Each row was made from one path, in order. Every step used is in the known rows, and no mark comes twice. Write each row's path.
Known rows
nire, totu: [ 0.41 -0.56  0.10 -1.21  2.20 -0.60  1.31  0.38 -0.44 -0.67 -1.27  0.02
 -0.45 -0.13 -0.30 -1.01  0.68 -2.67 -0.23  1.48 -0.45  0.11 -0.23 -0.17
  0.08]
sugof, nolatub, kele, nire, totu: [ 2.09 -0.61 -0.60  0.43  2.46  0.86  1.13  0.87  1.80 -0.22 -2.24 -0.64
 -0.16 -0.55 -0.63 -1.82  2.61 -4.31 -0.26  0.67 -1.34 -0.27 -0.82  0.07
  0.71]
kele, nire, totu, nolatub, sugof: [ 0.36  0.66 -0.42  0.40  0.57 -0.89  0.57  1.44  1.59 -1.36  0.19  2.23
 -1.14  0.90  1.02 -0.59  1.90 -0.09 -0.18  3.11  0.89  2.33  1.32 -1.23
  1.18]
totu, nupu, sugof, nolatub, kele: [ 1.16 -0.51 -1.35  3.15  0.44  1.89 -1.25  0.45  3.06  1.29 -0.47 -3.56
  0.51  0.95 -0.07  0.56  0.03 -2.40  0.67 -0.59  1.07 -2.12 -0.42  1.30
 -0.52]
kele, nolatub, nupu, sugof: [-1.65 -0.31  0.21  1.70  1.30  0.56 -1.52  1.37 -0.06 -0.49  1.45  0.11
  1.52  1.53  0.25  1.77  1.08  0.40  1.91  2.06  2.69  0.72  0.63  0.15
 -0.60]
kele, nolatub, nire, totu, nupu: [-0.12 -1.49  0.10 -1.00  0.88 -0.16  0.69  0.01 -1.22 -1.56  1.19  1.93
 -0.18 -0.65 -1.00 -3.51  1.93 -4.57  1.32  2.94  0.54  0.82 -0.05 -0.34
  0.58]
nupu, nolatub, nire, totu: [ 0.93 -1.34  0.68 -0.58  2.10 -0.98  1.69 -1.60 -0.76 -0.98 -1.01  1.40
 -0.73 -0.53 -1.11  0.75  0.40 -3.34  0.94  1.28  0.37  1.45 -0.59 -0.11
  0.07]
nire, kele: [ 1.09  0.20 -1.15 -2.53 -1.00  0.13  0.80 -0.98 -1.01 -0.12 -0.08 -0.42
  1.37  0.26  0.39  1.78  1.95 -0.82 -0.76  0.43 -0.64 -0.20  0.10 -1.26
  0.49]
sugof, nolatub, nire: [ 1.07 -0.82  0.27  1.42  0.44 -0.63 -0.13 -1.96  1.38  0.80 -0.11  0.70
 -0.16 -0.51 -1.28 -0.78  0.23 -0.33  1.48 -1.53  0.95  1.84 -0.82 -0.04
  0.37]
nire, kele, nolatub: [ 0.68  0.47 -1.21 -1.44 -0.05  1.11 -0.42  0.53 -1.72  0.04  1.00 -0.16
  3.30  0.44 -0.21  2.39  2.95 -0.47 -0.12  0.34 -0.57  0.14 -1.90 -2.38
  0.37]
nolatub, sugof: [-0.72  0.59 -0.03  0.14 -0.49  0.27  0.07 -0.05 -0.19 -0.49 -0.17  0.67
 -0.51  0.79  1.43  0.79 -0.86  2.11 -0.34  0.76  1.75  0.93  1.79 -0.60
  1.46]
kele, nire, totu, nupu, nolatub, sugof: [ 0.33 -0.62 -0.41  0.46 -1.19 -1.16  0.67 -0.80 -0.41 -1.28 -0.28  1.60
  0.07  0.56  1.16  0.53  0.48 -2.82 -0.22  3.09  2.51  0.94  2.78 -0.22
  1.60]
kele, nire, totu: [ 1.02 -0.40  0.48 -1.05  2.16 -0.49  1.41  0.45  0.26 -1.18 -1.54  1.19
 -0.36 -0.51 -0.36 -2.61  2.61 -4.01 -0.36  1.88 -1.06  1.03 -0.10 -0.13
  0.84]
totu, nolatub, kele: [ 1.03  0.32 -1.57  1.53  0.57  2.34 -0.05  2.09  2.44  0.20  0.67 -0.58
 -0.70  0.15 -0.33  1.74  1.35  0.14  0.33  0.35 -1.23 -1.24 -1.36 -0.16
 -1.17]
totu, nupu, sugof, nolatub: [ 0.76 -0.62 -0.73  3.38 -0.49 -1.71 -2.01 -0.50  2.88  1.35  0.38 -2.62
  1.09  1.77  0.21 -0.95 -0.23 -2.68  0.93  0.11  2.86 -0.28  0.70  1.32
 -0.35]
nolatub, sugof, nupu: [-1.84  1.04 -1.05  0.35 -0.17 -0.50  0.66 -1.60  0.10 -0.06  0.58  0.93
 -0.99  0.60  0.38 -0.05  1.61  1.45 -0.46  1.46  0.27  0.07  1.16  0.22
  0.46]
nupu, sugof, nolatub, nire: [ 0.71 -0.71  0.68  2.62  1.13 -0.72 -0.88 -2.07  2.05  0.85  0.06 -0.64
  0.00  0.54 -0.93 -0.46 -0.18 -0.79  1.87 -1.21  1.98  1.98 -0.50  0.83
  0.08]
sugof, nupu, nolatub, totu: [ 0.45  1.42  0.47  0.17 -0.42 -0.13 -0.58 -2.41 -0.46 -0.09 -1.05 -0.44
  1.32 -0.76 -2.31  1.86  0.67 -2.21  1.51  0.45  0.86 -0.28  1.17  0.69
  0.06]
totu, nolatub, nire, kele: [ 1.26  0.12 -0.84 -1.84 -0.65 -0.20  0.88 -1.44  0.05 -0.44  1.35  1.78
  0.43 -0.18 -0.47  1.26  3.18 -0.47  0.68  1.11 -0.53  1.86 -0.57 -1.68
  0.07]
sugof, nupu: [-1.30  0.55 -0.95  0.26  0.31 -0.64  0.55 -1.47  0.42  0.36  0.81  0.27
 -0.70 -0.04 -0.73 -0.52  2.31 -0.23 -0.24  0.81 -0.95 -0.76 -0.31  0.75
 -0.89]
kele, nire, totu, nupu, nolatub: [ 1.19 -1.43 -0.42  0.45 -0.90 -1.74  0.62 -0.87 -0.15 -0.95 -0.18  1.09
  0.69 -0.13 -0.26  0.04  1.46 -5.93  0.06  2.88  1.15 -0.11  1.17  0.55
  0.17]

Which path is each row?
[ 1.53  0.41 -0.79  1.42  0.34  2.15  0.07  1.68  2.70 -0.36  0.41  0.76
 -0.23 -0.61 -0.38 -0.67  3.49 -1.74  0.08  0.90 -1.75  0.15 -0.78 -0.09
 -0.04]
totu, nolatub, kele, nire
[-0.20  0.94 -0.99 -0.98 -0.55  1.08 -0.20  0.31 -1.65 -0.50  0.64  0.59
  2.08  1.29  1.26  2.77  1.57  1.77 -0.42  1.05  1.25  1.02  0.34 -2.61
  1.76]
nire, kele, nolatub, sugof
[-0.36 -0.86 -0.85 -0.04  0.71 -1.38  0.76  2.31  1.06 -1.35  0.93  3.40
 -0.85  0.13 -0.30  0.68  2.54  0.17  1.32  3.70  0.89  0.95  1.23 -0.62
 -0.86]
nire, totu, nolatub, nupu
[ 1.19  1.39  1.09  1.83  0.60  0.00 -2.29 -0.80  1.87  0.70 -1.68 -2.97
  1.86  0.44 -1.76 -0.25 -0.86 -1.85  2.16 -1.02  2.27  0.49  1.06  0.90
  0.52]
nupu, sugof, nolatub, totu
[ 1.31  0.20 -0.25  0.78  0.64  2.85  0.42  0.65  1.34 -0.31 -0.77  0.18
 -0.11 -0.98 -0.30 -1.05  2.69 -2.01 -0.19  0.08 -1.68 -0.24 -0.38  0.32
  0.55]
nolatub, kele, nire
[ 0.13 -1.03 -0.94  1.64 -0.46 -1.10 -0.44  0.55  1.22  0.57 -0.25  1.34
  0.55  0.05 -0.32  1.16  0.89  1.31  1.16  0.53  1.89  0.10  1.46  0.02
 -0.10]
sugof, nolatub, nupu
[-0.09  0.23 -0.36  1.04 -1.24 -0.84  0.06 -1.08 -0.52 -0.13 -0.43  0.44
  0.23  1.07  1.38  3.90 -1.38  1.22 -0.25  0.78  2.45  0.74  1.85 -0.56
  1.00]
nupu, nolatub, sugof
[-1.55  1.28 -1.60  1.24 -0.47 -1.11  0.29 -0.57  1.58 -0.08  1.67  1.54
 -1.19  0.97  0.28  0.54  2.56  1.65 -0.16  2.20  0.42  0.51  0.77 -0.18
 -0.26]
totu, nolatub, sugof, nupu
[ 1.34 -0.95 -0.80 -1.90 -1.89 -0.53  1.07 -3.26 -1.53 -0.52  0.85  1.23
  1.13 -0.36 -0.34  2.04  2.05 -2.88  0.56  1.26  0.75  0.79  0.55 -0.91
  0.65]
totu, nupu, nolatub, nire, kele
[ 0.28 -1.01  0.92 -1.49  2.68 -0.25  1.74 -0.87 -0.70 -1.19 -0.90  1.58
 -1.15 -0.74 -1.11 -1.64  0.79 -2.67  0.91  1.33 -0.37  1.61 -0.61 -0.24
  0.49]
nolatub, nire, totu
[ 0.91 -1.10  0.64  0.76  2.94 -1.20  0.54 -1.19  1.25 -0.08 -1.16 -0.39
 -0.43  0.38 -0.99 -1.29  0.43 -3.35  1.32  0.50  1.10  1.67 -0.66  0.47
  0.24]
nupu, sugof, nolatub, nire, totu
[ 1.15  0.12 -1.05  1.58  0.08  1.77  0.62 -0.87  1.42  0.08 -0.53  0.13
  0.33 -0.77 -0.65  0.99  3.38 -2.89 -0.29  0.48 -1.43 -0.91 -0.53  0.74
 -0.04]
sugof, nupu, nolatub, kele, nire
[ 0.08 -1.31 -0.34 -1.10  0.02 -0.91  0.83  0.41 -0.41 -1.37  0.36  0.69
 -0.54 -0.25 -0.08 -3.33  1.02 -4.66  0.18  3.07  0.50 -0.61  1.15  0.41
  0.29]
nire, totu, nupu
[ 1.52 -0.27 -0.60 -0.50 -0.09 -0.39  0.04 -2.71  0.63  0.66  0.02 -0.92
  1.51  0.63 -0.30  1.41  1.85 -1.42  0.89 -0.49  0.97  1.29 -0.40 -0.61
  0.54]
nupu, sugof, nolatub, nire, kele
[-0.63  0.39  1.20  0.75 -0.09  0.42 -1.85 -0.34  0.50 -0.84  0.68 -1.70
  0.77  0.80 -0.47 -2.23 -0.51 -3.80  1.98  1.97  2.65 -0.02  2.30  1.53
  0.24]
nolatub, totu, nupu, sugof
[ 0.06 -1.73  0.31 -1.21  0.60 -0.66  1.26 -0.68 -0.75 -1.58  0.71  1.89
 -1.21 -0.88 -0.76 -3.98  1.11 -4.68  1.03  2.96  0.49  0.68  0.99  0.40
  0.53]
nolatub, nire, totu, nupu
[-0.67 -0.37  0.17  1.64  1.61 -0.89 -0.40  1.81  2.17 -1.19  1.04  1.35
 -0.20  1.35  0.23 -0.14  2.73 -1.77  1.61  3.87  1.98  1.76  1.50  0.64
 -0.85]
kele, nire, totu, nolatub, nupu, sugof
[-0.18 -0.09 -1.17  1.34 -0.66 -1.70  0.34 -2.62  0.07  0.63  0.29  0.00
  0.49  0.27 -0.69  3.42  1.35 -1.48 -0.19  0.78  0.37 -0.88 -0.18  0.79
 -1.04]
sugof, nupu, nolatub
[ 1.28  0.01 -1.16  3.30  1.16  2.09 -1.34  0.49  3.07  1.61 -1.08 -3.93
  0.68  1.08 -0.05  1.82 -0.16 -1.03  0.46 -1.58  0.68 -1.76 -1.12  1.03
 -0.50]
nupu, sugof, nolatub, kele
[-1.09 -0.12 -0.42  0.38  0.71  0.58 -1.17  0.86 -0.48 -0.45  1.38 -0.18
  2.24  1.63  0.48  2.73  2.11 -0.04  1.58  2.28  2.45  0.54  0.57 -0.45
 -0.34]
nire, kele, nolatub, nupu, sugof
[-1.96  1.16 -1.24  0.82  0.31  0.14 -0.02 -0.74 -0.54  0.08  1.28  1.06
  0.37  0.84  0.11  0.72  2.48  1.41 -0.17  1.49  0.33  0.29 -0.19 -0.68
  0.35]
kele, nolatub, sugof, nupu
[ 0.36  1.69  1.15 -0.63  0.74  2.00 -1.67  0.69 -1.31 -0.49 -0.33 -0.25
  2.51 -0.69 -2.28  0.00  0.62 -0.95  2.02 -0.11  0.44  0.55 -0.29 -1.07
  0.98]
kele, nolatub, totu
[-0.77 -1.04  0.84  0.51  1.53 -0.53 -0.13 -0.75  0.43 -1.21  0.88 -0.57
 -0.52  0.98 -0.09 -2.79  0.45 -4.73  1.53  2.90  2.23  0.88  1.04  1.43
 -0.08]
nolatub, nire, totu, nupu, sugof
[ 1.38 -0.48 -0.09 -0.80  2.71  1.68  1.67  1.03  0.78 -1.09 -1.76  0.17
 -0.53 -0.89 -0.52 -1.94  2.74 -4.29 -0.41  1.51 -1.75 -0.03 -0.64  0.09
  0.65]
nolatub, kele, nire, totu
[ 1.39 -0.66 -0.81 -0.57 -0.93 -0.68 -0.05 -2.63  0.49  0.42  0.63 -0.67
  1.25  0.50 -0.29  0.10  1.96 -2.77  0.99  0.52  1.33  1.05  0.29 -0.32
  0.78]
totu, nupu, sugof, nolatub, nire, kele
[-0.20 -0.32  0.76  0.13  1.25  1.21 -0.20 -0.63 -1.05 -0.46  1.31  2.07
  0.68 -0.67 -1.36 -0.16  1.32  0.14  1.84 -0.19  0.20  2.24 -1.86 -1.25
  0.34]
kele, nolatub, nire
[ 0.44 -0.06 -1.71  1.76  0.20  1.80  0.58 -1.23  0.92  0.62 -0.46 -1.49
  0.11 -0.16 -0.63  4.16  1.20 -1.45 -0.19 -0.10 -0.89 -2.69 -1.03  0.85
 -1.18]
sugof, nupu, nolatub, kele
